Known rows, with every way that one mark hangs from another:
{zezi {givi kuli} gofabir}: [  0.6   4.7   1.9 -10.5   3.5  -1.6 -59.1  -7.0  23.4  28.2   2.3 -20.6
 -15.3 -12.3   9.4  -3.5   1.3  21.2   9.8   7.3 -13.7  -8.6  10.4 -12.5
  12.6]
{gofabir zezi}: [  4.9  26.3   0.3  -5.9   6.0 -20.1 -13.3 -11.6  14.1  11.3   0.6   0.2
  10.1  13.7 -28.0   2.7   7.4   1.2   8.9 -11.7 -15.4  -8.1   5.9   8.9
   3.2]
{zedu {posit sizi} tokeb}: [  3.2  48.6   0.0 -22.4  16.7  -3.9  56.5   5.7  13.9  -1.5  16.7  -8.7
 -10.8  10.6  -7.4   0.4   0.8  11.5 -61.5 -10.7 -10.2  13.2  -4.9  11.7
  -3.6]
{tokeb {zedu posit sizi}}: [ -1.8   9.1   3.6   0.6  -7.3  -7.2   6.7  14.2  -0.4  14.5  22.8  -5.9
 -11.7   6.3 -28.9  -7.8   3.9  18.9 -16.7 -16.3 -17.6  -0.2 -17.7  13.1
 -10.8]
{gofabir {zezi {givi {kuli zedu}}}}: [  0.3  -6.0  -0.5   6.5  -7.0  -6.2 -44.8  -5.4   0.2  13.9   0.6 -14.7
  -7.7   0.2 -19.7   4.5   4.6  24.0  36.2   4.6  -6.2  -2.2  -5.9  -7.7
   6.3]
{sizi posit}: [  1.5   7.0   4.0 -16.7   7.0  -3.3 -41.0  11.2  23.6  10.2  12.5 -13.3
 -22.0  -1.5 -18.2   1.3   2.8   1.7   5.8 -10.1  -8.5  18.9  19.9  -0.5
  -3.2]
{kuli zedu zezi}: [  6.3  -7.0   1.5   7.7  -7.8  -0.3  -6.0  -7.0 -15.8 -14.9  -3.4   8.5
  -6.1   6.7  -5.2   3.6  -8.3 -18.9  14.9  -2.6  10.2   5.5   8.9   6.6
  -5.6]
{zezi gofabir {kuli givi}}: [ -5.7   0.4  -1.8   2.4  12.3  -4.6 -16.6 -13.3   3.5   8.3 -15.7   9.7
  12.4  -8.9  22.0  -5.2   8.4 -10.0  -3.6  -0.7  -4.9 -20.9  11.5  -5.3
  10.6]
{zedu posit sizi tokeb}: [  0.4  28.6   1.1 -40.8   5.3 -18.3  74.0  21.2  24.4  -1.0  23.4   1.3
  12.8   9.9  -9.4  -1.7   3.7   6.0 -34.9 -12.4  -9.0  19.9 -16.5  17.0
  -9.5]
{kuli givi {zedu tokeb} {zezi gofabir}}: [  8.1  11.7  -2.8  22.9 -15.9   2.6  19.8   2.5 -10.5 -19.7 -11.9  32.5
   5.2  -6.5  25.1   3.0 -10.7 -21.9 -16.2   7.3   5.0  -3.3   5.7   6.4
  -2.6]
{zezi {kuli zedu}}: [ -4.9 -25.8  -1.3  -0.4  17.2   9.7  -7.5  -8.2  -0.4  -2.5  -3.4  -7.8
   8.8   3.1  -4.1  -1.1   4.8 -10.1  16.2  -0.9  10.1  -0.3   7.2  -1.4
  -1.9]
{kuli givi}: [  2.3  10.8   0.6   8.0  -3.5  -8.6  -9.5  -2.5   0.5   6.0   2.1   6.9
 -22.9  -0.3  -5.2   0.7   8.6  -5.0  -0.1 -11.6 -11.6  -0.1  14.2   7.6
   0.7]
{kuli givi {zedu posit} {zezi gofabir}}: [  1.8  12.7   0.0  21.2 -24.7   4.0  18.6   9.7 -38.9 -16.3 -13.3  30.8
 -10.9   0.6  28.3   3.5  -9.5  -7.8 -12.0   7.2  -2.8 -10.5  -3.6  -7.0
   2.6]
{tokeb zedu}: [  6.9   2.4   0.9  24.2  -8.6   6.3 -50.0  -7.7  11.4  21.0  13.6 -11.3
 -22.9   1.3 -30.3  -5.2   3.9   5.1  -1.6 -12.1 -15.2  -6.4  11.6  11.9
  -8.5]
{givi kuli}: [  1.9  -1.7   1.9  -6.5   8.9  -9.1 -44.5   0.7  13.0  12.9  12.2 -24.4
 -30.6   2.5 -22.0  -1.0   4.2  15.0   5.2  -5.9  -6.3   9.6   4.2   3.5
  -1.7]
{zedu posit}: [  1.7  28.5   1.6 -23.6   1.0  -5.9  13.2   8.8   8.4   7.7  12.3  -8.8
 -15.0  13.7  -6.1   0.9   3.4   7.2 -13.6  -8.2 -15.8   7.9   1.3   2.4
  -2.3]
{tokeb {zedu sizi}}: [  1.8  -6.2   3.2  11.9  -2.7  -8.0 -19.4  -0.5   6.0  16.5  18.0  -3.7
  -6.5  -2.1 -32.9  -8.5   4.0   3.9  -4.3 -19.3 -12.1  -2.3  -1.9  18.2
  -8.9]
{kuli {zezi givi gofabir}}: [  6.1  21.1   2.3 -13.1 -12.0  -7.1 -32.2 -22.5  15.7  12.3 -11.8   5.4
  11.4  -6.1  20.8  -1.7  -5.8  -6.4   7.0   5.1  -3.5 -15.1  19.0  -7.6
  12.5]
{zezi kuli}: [ -2.9  -4.8   0.1 -20.5  20.6  -3.8 -14.6 -14.6  21.8   9.0  -1.2 -14.2
  13.1   3.8  -6.7  -3.7  10.1  -8.2   5.6  -6.6   2.7  -2.2   9.7   2.8
   2.4]
{gofabir {zezi kuli}}: [ -3.6  12.1  -1.8 -15.5  16.9 -18.2 -13.2 -21.3  15.4   9.3  -7.6  -5.2
  34.7  11.2 -20.5  -1.0  11.9  -1.1  10.5  -7.3  -3.5 -14.1   1.9   3.6
   5.8]
{kuli givi {zedu posit} zezi}: [  1.2   8.5   1.0  14.2 -28.6  -1.7  26.2  13.7 -37.9 -19.7  -4.9  19.6
 -21.4   7.2   9.2   5.4  -3.3  -3.8  -6.6   0.0   2.4   4.3  -7.7   0.6
  -4.8]
{zezi {kuli {zedu sizi tokeb}}}: [ -6.1 -23.7  -1.8 -20.3  23.7  -3.2  56.2   3.6  16.4 -12.1   6.9   0.3
  36.9   0.3  -7.2  -3.0   4.7 -14.6  -6.4  -5.5  17.3  10.4 -10.3  11.4
  -7.8]
{zezi gofabir {kuli givi zedu}}: [ -5.8 -22.8  -2.7  24.0   9.0  10.5  -5.0  -5.2 -13.5  -3.1 -17.1  14.5
   7.6 -10.8  25.7  -2.3   4.0 -14.3   8.8   5.6   2.9 -17.8   9.0  -8.8
   7.7]

Rows:
[  0.9  14.5  -0.5  -1.3  13.6   7.4  37.6  20.5  -7.8  -9.5  19.2 -20.6
 -34.3   5.9 -11.9   2.8  -4.8  25.1 -48.0   0.6  -0.1  19.7 -21.8   4.5
  -8.5] => {givi {kuli {zedu {posit sizi} tokeb}}}
[ -8.1  -8.4  -1.3 -21.2  -0.2  13.0  12.9   1.1   2.9   8.5  -2.0 -16.5
   9.5   3.9  11.4  -0.1   7.3  11.5  11.9   7.3   0.9   1.0  -7.3 -16.4
   4.8] => {zezi givi {kuli {zedu posit}}}
[  0.4   7.6   3.4 -32.2  14.5 -15.6  17.8  24.4  40.9   0.4  23.3  -4.9
   5.6  -4.8 -20.5  -0.5   2.6  -1.7 -14.6 -14.8  -1.8  30.4   2.2  12.6
  -9.6] => {zedu {sizi posit} tokeb}
[ -3.4 -11.9  -5.3   7.5   5.6   8.9  28.9   4.1   4.3 -11.0  -4.5   5.8
  13.0  -2.2   3.2   0.7   8.7 -12.9  -8.8   1.8  10.2   7.3  -0.2   8.0
  -5.6] => {zezi {kuli givi {zedu tokeb}}}
[  4.4   9.8   2.8  -5.3   0.8 -15.1 -50.5  -7.1   1.9   2.5  -4.6  -5.3
 -11.7  -2.9  -0.1  -1.9  -9.9   0.7   1.0   6.2   1.9  -8.6   4.9  -1.3
   4.0] => {givi {kuli {zezi gofabir}}}
[ -5.2 -23.4  -1.0  -7.6   6.8  14.9 -16.3 -14.1  12.0   9.3  -6.9 -13.7
  13.4  -3.3   3.0  -0.7   8.4  -1.6  27.3   3.8   9.1  -1.5   9.4 -10.7
   5.1] => {zezi givi {kuli zedu}}
[ -5.8 -10.5  -4.4  22.8   1.9  -6.5   5.2  -9.4 -15.4  -4.6 -16.3  15.2
  22.3   3.0 -12.2   3.1  11.2  -5.0  20.0  -2.7   3.0 -15.4  -4.4   0.0
   5.4] => {gofabir {zezi {kuli givi zedu}}}
[  4.7  -5.5   1.6   1.5 -18.8   4.8 -17.0 -11.4  -7.8  -2.1  -5.6   1.8
  -5.4   0.7   3.7   3.3  -5.5  -8.6  25.4   3.6   9.0   5.3  12.0  -2.8
   1.7] => {kuli zedu {zezi givi}}
[  7.3  -0.4  -1.4   5.5  -7.7   0.9 -11.1   5.5   3.8 -12.5  -1.7   1.2
  -2.0  -3.9   5.3   1.3 -15.2  -5.1 -12.2  13.1  11.6   4.8  -2.3   3.1
  -6.1] => {givi {kuli {zedu tokeb} {zezi gofabir}}}
[ -0.1 -12.7   5.6  11.7  -1.7  -4.4 -50.5  17.2  15.6  18.0  23.2 -10.0
 -16.4  -8.9 -36.9  -6.6   2.9  11.6   0.1 -18.6 -10.6  11.6   3.0   8.2
 -11.3] => {tokeb {zedu {sizi posit}}}
[  1.9  27.6   2.3  25.3   2.7   7.5 -11.5  -1.3  -9.8  16.0  17.1 -12.3
 -35.7   5.6 -21.4  -5.5   0.4  20.8 -44.9 -14.5 -19.2  -6.5  -6.9   7.2
  -5.7] => {tokeb {zedu {posit sizi}}}
[  3.8 -13.7   1.4  17.1  -4.0   0.4 -41.9  -0.2 -14.0  -7.9  -7.5   0.5
 -16.1  -4.9   6.4   0.5 -14.0  -4.4  12.1  10.9   8.1  -6.6   1.0  -5.0
   0.3] => {givi {kuli zedu {zezi gofabir}}}
[  2.2  11.3   1.8 -12.1 -27.0   6.4   9.5   1.6 -14.9  -3.7  -1.2   0.4
  -9.5   7.6   7.8   4.4  -5.2   1.9  10.4   6.1   1.9   7.7  -2.7  -8.3
   0.6] => {kuli {zedu posit} {zezi givi}}
[ -3.4 -20.3  -1.9   5.9  21.5  11.9 -11.0 -11.8   2.1  -0.6 -12.5   0.6
  22.0  -3.8  16.1  -3.8  -1.4 -12.5   8.8   6.1   5.2 -15.4  11.0  -9.0
   5.7] => {zezi gofabir {kuli zedu}}
[  3.6  -7.9   0.3  28.2 -22.5   0.0  -4.5  -1.0 -28.5 -17.1  -8.8  21.9
 -17.6   1.1  -1.6   4.8  -2.8 -18.7  12.3  -2.4   9.5   1.2   7.4   5.9
  -3.3] => {kuli givi zedu zezi}
[ -0.4 -18.3   3.0  19.6 -14.1 -13.8  26.5   3.9 -34.9 -22.4  -4.3  29.0
  -3.3  -3.4  -2.2   1.5  -2.7 -19.8  10.0 -10.5  13.0   4.4  -6.4  12.0
  -3.7] => {kuli givi {zedu sizi} zezi}
[ -9.0  -5.2  -2.8  13.4   1.4  11.2  22.2   9.2 -20.8  -4.3 -14.7  14.4
   4.6  -2.1  33.1  -1.7   2.3   1.6  -9.4   8.6  -5.8 -16.3  -6.4 -14.2
   6.0] => {zezi gofabir {kuli givi {zedu posit}}}
[  5.0  -8.4  -1.5  -4.4   2.5   5.8  -4.4  14.7  16.4  -4.6  15.8 -18.3
 -19.6   1.3 -19.1   2.0  -1.7   7.7  -1.6   3.0   4.0  20.6  -4.0   8.0
 -11.8] => {givi {kuli {zedu tokeb}}}
[ -6.3  10.9  -2.8   6.3   7.2 -18.5  -4.3 -16.3   2.2   4.9 -13.1   8.0
  24.5   3.7 -13.6   0.2  16.5   0.3   9.0  -7.5  -4.9 -18.3  -2.0   4.0
   9.0] => {gofabir {zezi {kuli givi}}}
[-12.3 -40.0   3.8 -19.8  15.3   2.6 -15.8   9.5  14.1   6.2   3.7 -14.7
  19.3 -14.9  -4.7  -2.3   6.6   2.6  29.2  -1.5  12.3  14.6   0.1 -13.0
   3.2] => {zezi givi {kuli {zedu {sizi posit}}}}
[ -0.8  -6.6  -4.9  -5.7  20.1  12.5  21.0  -4.6  21.1  -5.2  -6.8   2.2
  33.0  -3.1  18.2  -2.5  -2.2 -16.4 -11.4   8.8   8.2  -4.3   4.4  -0.4
  -1.1] => {zezi gofabir {kuli {zedu tokeb}}}
[  7.2  25.6  -1.3 -10.0 -13.7   5.3  44.6  12.5  -1.1 -17.6  -1.9  17.5
  11.3   7.7  22.7   2.4 -15.0  -9.4 -30.8  11.2   2.3   3.2  -6.9   2.2
  -6.2] => {kuli {zedu posit tokeb} {zezi gofabir}}
[  6.7  -2.6   1.1  18.3  -5.0   3.5 -13.1 -10.3 -12.1 -13.0 -12.0  19.3
   2.8   0.3  16.0   1.2 -14.2 -21.1   8.6   6.0   6.0  -9.9  12.6  -1.6
   1.3] => {kuli zedu {zezi gofabir}}
[  4.3 -18.8   2.1   6.3  -7.8  -3.5 -32.3   1.6 -18.0 -10.3   1.4  -9.8
 -24.9   2.5 -13.5   2.9  -9.0  -1.7  17.0   3.0  14.0  10.7  -2.2   1.4
  -5.9] => {givi {kuli zedu zezi}}
[-11.7  -3.7  -0.4 -19.4  14.2 -18.1  54.3   5.3 -12.8  -8.3  -0.9   6.3
  42.8  14.1 -15.4  -0.4   7.3   9.9   7.3  -5.5   1.8  -6.1 -30.4   1.2
   0.4] => {gofabir {zezi {kuli {zedu posit sizi}}}}
[ -5.5 -11.1  -3.1  -3.4   5.9   0.0 -13.6 -21.4   9.1  11.7 -12.8  -6.8
  32.5   2.7  -6.0   2.5  10.8   4.0  36.5   3.7   2.7 -12.7   0.0  -9.3
  10.1] => {gofabir {zezi givi {kuli zedu}}}
[  3.6  -2.4  -2.2  -4.5  -2.4  12.0 -18.8   5.9  23.9  11.2   4.6 -15.4
  -6.3 -12.5  13.2   0.5  -4.5  14.3   1.6  15.7  -3.3   4.4   3.0  -8.5
   2.8] => {zezi {givi {kuli {zedu tokeb}}} gofabir}
[ -3.5  -9.4  -5.7  13.4   8.4  11.6  22.8   0.9   4.3  -8.2 -13.0  15.4
  20.9  -9.6  25.1  -1.2   2.9 -14.5 -15.5   8.6   6.0  -8.6   3.3  -0.5
   1.0] => {zezi gofabir {kuli givi {zedu tokeb}}}
[  7.4  -3.8  -1.0  -4.8  -8.5  -2.2  -6.8   9.0   3.2 -17.4   6.5  -8.8
 -13.8   3.5 -13.6   3.7  -9.2  -4.2  -2.3   6.0  17.2  20.0  -7.1  10.3
 -13.2] => {givi {kuli {zedu tokeb} zezi}}
[  1.0 -16.7   0.9   6.2  -2.2  12.1 -48.9  -2.4   3.1  16.3  -0.8 -14.8
 -17.8 -12.4  11.9  -0.5  -3.1  15.9  23.1  12.9  -7.2  -5.6   7.0 -16.6
   8.9] => {zezi {givi {kuli zedu}} gofabir}
[ -1.4  -5.0   0.7  -3.0  -3.2   4.7  -3.6  22.0 -14.8  -0.1  13.8 -20.2
 -36.8   8.9 -13.2   2.8  -0.8  22.6   0.9   3.3  -5.3  13.5 -15.0  -5.1
  -6.7] => {givi {kuli {zedu posit}}}
[  4.6  24.1  -1.1 -24.0 -25.6   6.7  44.3  11.0   4.3  -8.2   3.3   0.9
   3.5   6.4   7.8   5.0  -5.7  -0.4 -12.3   8.9   5.2  17.2  -8.4  -1.3
  -6.5] => {kuli {zedu posit tokeb} {zezi givi}}
[ -4.7   2.9  -0.6 -23.8  15.5   3.5 -32.7 -24.0  31.5  24.1 -12.3 -12.3
  27.0  -8.7  24.6  -5.9   6.7  -1.2   8.8   5.9  -5.7 -19.2  16.6 -14.0
  16.5] => {zezi givi gofabir kuli}
[  0.4 -17.1   4.2 -13.0 -10.7  -9.0  12.6  -7.5  -8.3  -6.9  -0.7   8.8
  10.1  -4.1   1.3   0.4  -4.2 -11.2  25.3  -4.4  12.6   5.9  -2.0   2.9
   1.7] => {kuli {zedu sizi} {zezi givi}}
[ -2.8  13.0   1.1  28.5   3.0   8.0  41.7  11.0 -40.4  -9.8   2.8  10.0
 -39.5   3.3   2.5   3.6   1.1   8.6 -32.7  -9.5  -8.1   0.4  -7.8  -1.8
   1.4] => {kuli givi {zedu {posit sizi}}}
[-10.7  -2.1  -1.3  18.0  16.2  10.3  37.3   2.4 -36.8 -10.1  -6.4   2.7
 -14.8   1.3  10.4   0.0   6.7   7.1 -29.3  -4.3   4.0  -5.4 -12.8  -4.4
   4.0] => {zezi {kuli givi {zedu {posit sizi}}}}
[ -4.9 -17.4   2.0  -6.1   0.2 -19.6 -14.1   0.1  -4.9  10.0   6.0  -9.6
   6.4  -3.5 -26.4   1.7   6.1  23.4  36.7  -2.1  -2.1  -0.6 -19.5  -1.8
   5.4] => {gofabir {zezi {givi {kuli {zedu sizi}}}}}
[  5.6  -2.5   1.5   8.1 -14.0   7.4 -20.1 -15.2  -3.4   0.3 -13.6  11.0
   5.7  -6.4  26.0   1.0 -10.6 -13.1  20.1  11.2   3.9 -11.2  15.8 -11.0
   8.6] => {kuli zedu {zezi givi gofabir}}
[  3.6   7.3  -3.4  -7.2  -8.2  -5.1  -9.1   3.1  21.1   8.8   6.0 -14.0
   5.3   0.6 -20.9   5.7   3.8  23.3  13.2   7.2  -4.4   8.6 -11.7   0.3
  -0.5] => {gofabir {zezi {givi {kuli {zedu tokeb}}}}}
[  0.2  23.4  -2.1  16.9   0.9   9.4  74.5  17.8 -19.8 -14.8   8.8  12.2
 -25.9   3.5   1.2   4.5   0.5   7.6 -52.4  -6.8  -5.8  10.7 -12.0   7.1
  -5.2] => {kuli givi {zedu {posit sizi} tokeb}}
[  4.9  -0.3   0.7  -5.9  -0.1  -8.3  49.9   2.7   2.6 -20.8  -0.8  26.2
  31.9  -3.2  11.2  -0.9 -15.2 -25.8 -10.8   1.4  12.5   1.4  -5.7  12.5
  -5.6] => {kuli {zedu sizi tokeb} {zezi gofabir}}
[  2.4  13.5   1.4  -6.9 -23.2   9.4   3.2  -0.1 -12.2  -0.9  -9.6  11.9
   3.4  -1.0  31.1   1.9 -12.1   0.2   4.5  14.2  -3.5  -8.0   0.7 -16.1
   7.4] => {kuli {zedu posit} {zezi givi gofabir}}
[ -5.2 -20.1  -1.6  -5.8  10.7  16.8 -23.8 -17.8  11.9  12.3 -15.0  -4.4
  22.0  -9.5  27.8  -3.3   1.8  -4.0  23.3  11.5   2.7 -17.0  13.5 -18.0
  12.9] => {zezi givi gofabir {kuli zedu}}
